Every row comes from one small tree of marks. Brackets hold a mark, then the marks that hang from it, in the order of their numbers. Every link used is in the known rows. Which tree was each row made from?
Known rows:
[K_370 [K_380 K_662 K_696]]: [ 11 -22  -1 -21   5  -6  31  -2  17   1  24   5   0  10  -5  31 -21   1
  -9  10]
[K_638 [K_380 K_370] K_696]: [ -2  17  -4 -13   8   5 -11  -7   0   9 -34   1   5  22  19 -19   8   8
  -7   6]
[K_380 K_370 [K_662 K_69] K_696]: [ -6 -12   2  -7   6  -9  11 -12  15   0  10  -4  33   5   5  10 -12  12
   2  12]
[K_414 K_696]: [ 15  -6   8 -11   4 -17 -22  13 -31  13  -7  -5 -26 -17 -13 -14  -5  -4
  -4   4]
[K_638 [K_380 K_370] K_662 K_696]: [ -9  28  -8 -19   5  16  -7 -16   6   8 -30  10   8  28  36 -31  25  12
   3  -4]
[K_370 [K_69 K_638] K_380]: [ -6 -39 -12  11 -10 -16  32   3   2   2  25  10 -26  -3 -12  38 -22 -10
 -20   2]
[K_662 K_69]: [-14 -12  -9  16  -1 -22  -6   8 -22  12   7  -8 -27 -10   0  -5   3  10
  -6   3]
[K_414 [K_696 [K_638 [K_380 K_370] [K_662 K_69]]]]: [-23   1  -5 -10  -7 -17 -23  15 -26   7 -10  -3  -9  -3   8  10  23   0
  -7 -13]
[K_638 [K_380 K_370 K_696]]: [ -3   6   0 -18  10  -5   6  -4   8  -2 -22  10   9  12  13  -3   7   6
   4   5]
[K_69 K_638]: [ -8 -11  -5   3   3   7   7  21   0  -1   1 -11 -21 -12  -8 -29 -11   4
  -2   8]
[K_638 K_380]: [ -2   1  -7  -6   9  -5   7  17  -9   6 -10   7 -27   6   9 -12  16   8
   1   0]
[K_662 [K_69 [K_696 [K_638 K_380]]]]: [-53  -8 -19   8 -11 -20  -6  18  -3   8   3 -15 -14  -6  -1  13  -2   0
  -7 -11]
[K_696 K_638]: [ -7  -8 -18   0  -4  -6  -2  28 -19   8   2 -24 -35  -8  -2   1  -5   6
   2   1]
[K_380 K_662 [K_696 K_638]]: [ -8 -14  -7 -26   2  -1  15  17  13  -1  17 -24   2   6  -8  10 -14   6
  -2   7]
[K_414 [K_696 [K_638 [K_380 [K_662 K_69]]]]]: [-19 -12  -4 -11  -4 -22 -17  31 -23   8   2 -12 -15  -4  -8  20  12  -2
 -18  -8]
[K_696 [K_638 K_380]]: [-18  -4 -19  -5  -2  -6   3  33 -12   5  -6 -13 -30   4   5   8  13   6
  -4  -5]
[K_69 K_638 K_696]: [-32  -8  -8  -2  -3   9   7  17  19  -2  -1 -14  -6 -17 -14 -31 -30  -7
   6   0]
[K_662 [K_69 [K_638 K_380 K_696]]]: [-42  -5  -8   6  -3  -8 -11  11  -1   3  -7 -10  -6   6   0 -11   8   6
 -26  -1]
[K_638 K_380 K_696]: [ -8  14  -6 -17   7   2 -11   4  -3  11 -24  -5 -14  20  10 -22  11   6
 -14   2]
[K_662 [K_69 [K_638 [K_380 K_370]] K_696]]: [-55  -8 -10  12  -5  -8   2   9  15  -2  -5  -2   9  -7   0  -4  -6  -1
  -6  -6]

Write each row's tree:
[ -1 -24  -9 -22  -2  -7  29  10  16   0  25  -7  -2  11  -6  44 -20   0
 -11   6] -> [K_370 [K_380 K_662 [K_696 K_638]]]
[-15  -9 -18  -9   2  -1  14  36  -3   3   6 -14 -21   9   5  12  12   8
  -2  -4] -> [K_696 [K_638 [K_380 K_662]]]
[ -4 -18 -10 -17  -5 -13  15   6   4   2  11  -6 -14   4  -6  39 -19  -3
 -13   4] -> [K_370 [K_380 [K_696 K_638]]]
[-29   3  -4 -20   4  12  13  10  20 -10  -6   6  -1   8   8 -27  15   6
  -3  -5] -> [K_69 [K_638 [K_380 K_696] K_662]]
[-22  13 -11  -4  -5  -1 -19 -13 -10  16  -4 -10 -12   9  19 -30  12  13
  -9  -3] -> [K_638 [K_662 K_69] K_696]
[ -5 -15  -4 -12  -4 -19  -8  21 -19   6  -1  -5  -8  -2  -6  26   4  -7
 -10  -5] -> [K_414 [K_696 [K_638 [K_380 [K_370 K_69] K_662]]]]
[ -8  -5  -3 -17  -2 -18 -21  30 -28   8 -11 -11 -26  -7  -9   8  10  -5
 -12  -6] -> [K_414 [K_696 [K_638 K_380]]]
[-16 -10  -3  -9  -3 -19 -16  24 -20   6  -3  -9  -3  -3  -3  22  11  -2
 -13  -5] -> [K_414 [K_696 [K_638 [K_380 K_370 [K_662 K_69]]]]]
[ -5  -2  -4 -16  -6 -11 -23  21 -30  10  -3 -14 -27 -13  -3  -5   7  -3
  -2  -7] -> [K_414 [K_696 [K_638 K_662]]]
[ 6 -2 -5 -6 14  6 22  9  7  2 -5 11  4 14 18 -4 11 12  8  4] -> [K_638 [K_380 K_370 K_662]]
[-10 -11  -2  -9  -4  -4  13 -20  14  -5  -2   5  19   0   4  -2 -15  -1
   4   6] -> [K_380 [K_370 [K_69 [K_638 K_662]]] K_696]
[-23  -4  -8   1   6  -4  16   5  14   3   0   9  16  11  14   5   7   7
   4  -2] -> [K_638 [K_380 K_370 [K_662 [K_69 K_696]]]]
[-22 -17 -13   4  -5  -5  21   8   0   0  10  10 -23   2   5  -6  11   0
  -6  -9] -> [K_370 [K_69 [K_638 K_380 K_662]]]
[-26 -36 -15   7 -15 -14  32   0  18   1  24   7 -14  -8 -17  36 -37 -20
 -15  -4] -> [K_370 [K_69 K_638 K_696] K_380]
[-46   8 -14  -3  -3  -7   5   1   4   6  -1  13 -11   7  23 -12  27   7
   5 -18] -> [K_638 K_380 [K_662 [K_69 K_696]]]
[-16 -12  -5  -6   9  12  23  28  16  -6   5  -1  -7   5  -1 -18   5   6
  -7   2] -> [K_69 [K_638 [K_380 K_662]]]
[-21 -15  -7  -8  -3 -10   9   1  13  -2  12 -19  30   6   3  27 -12  10
  -2   8] -> [K_380 K_370 [K_662 K_69] [K_696 K_638]]
[-21 -15 -10   1  -5  -7   7   6   1   3  -2  -2 -16   8  -6  -3  -4  -5
 -22   0] -> [K_370 [K_69 [K_638 K_380 K_696]]]
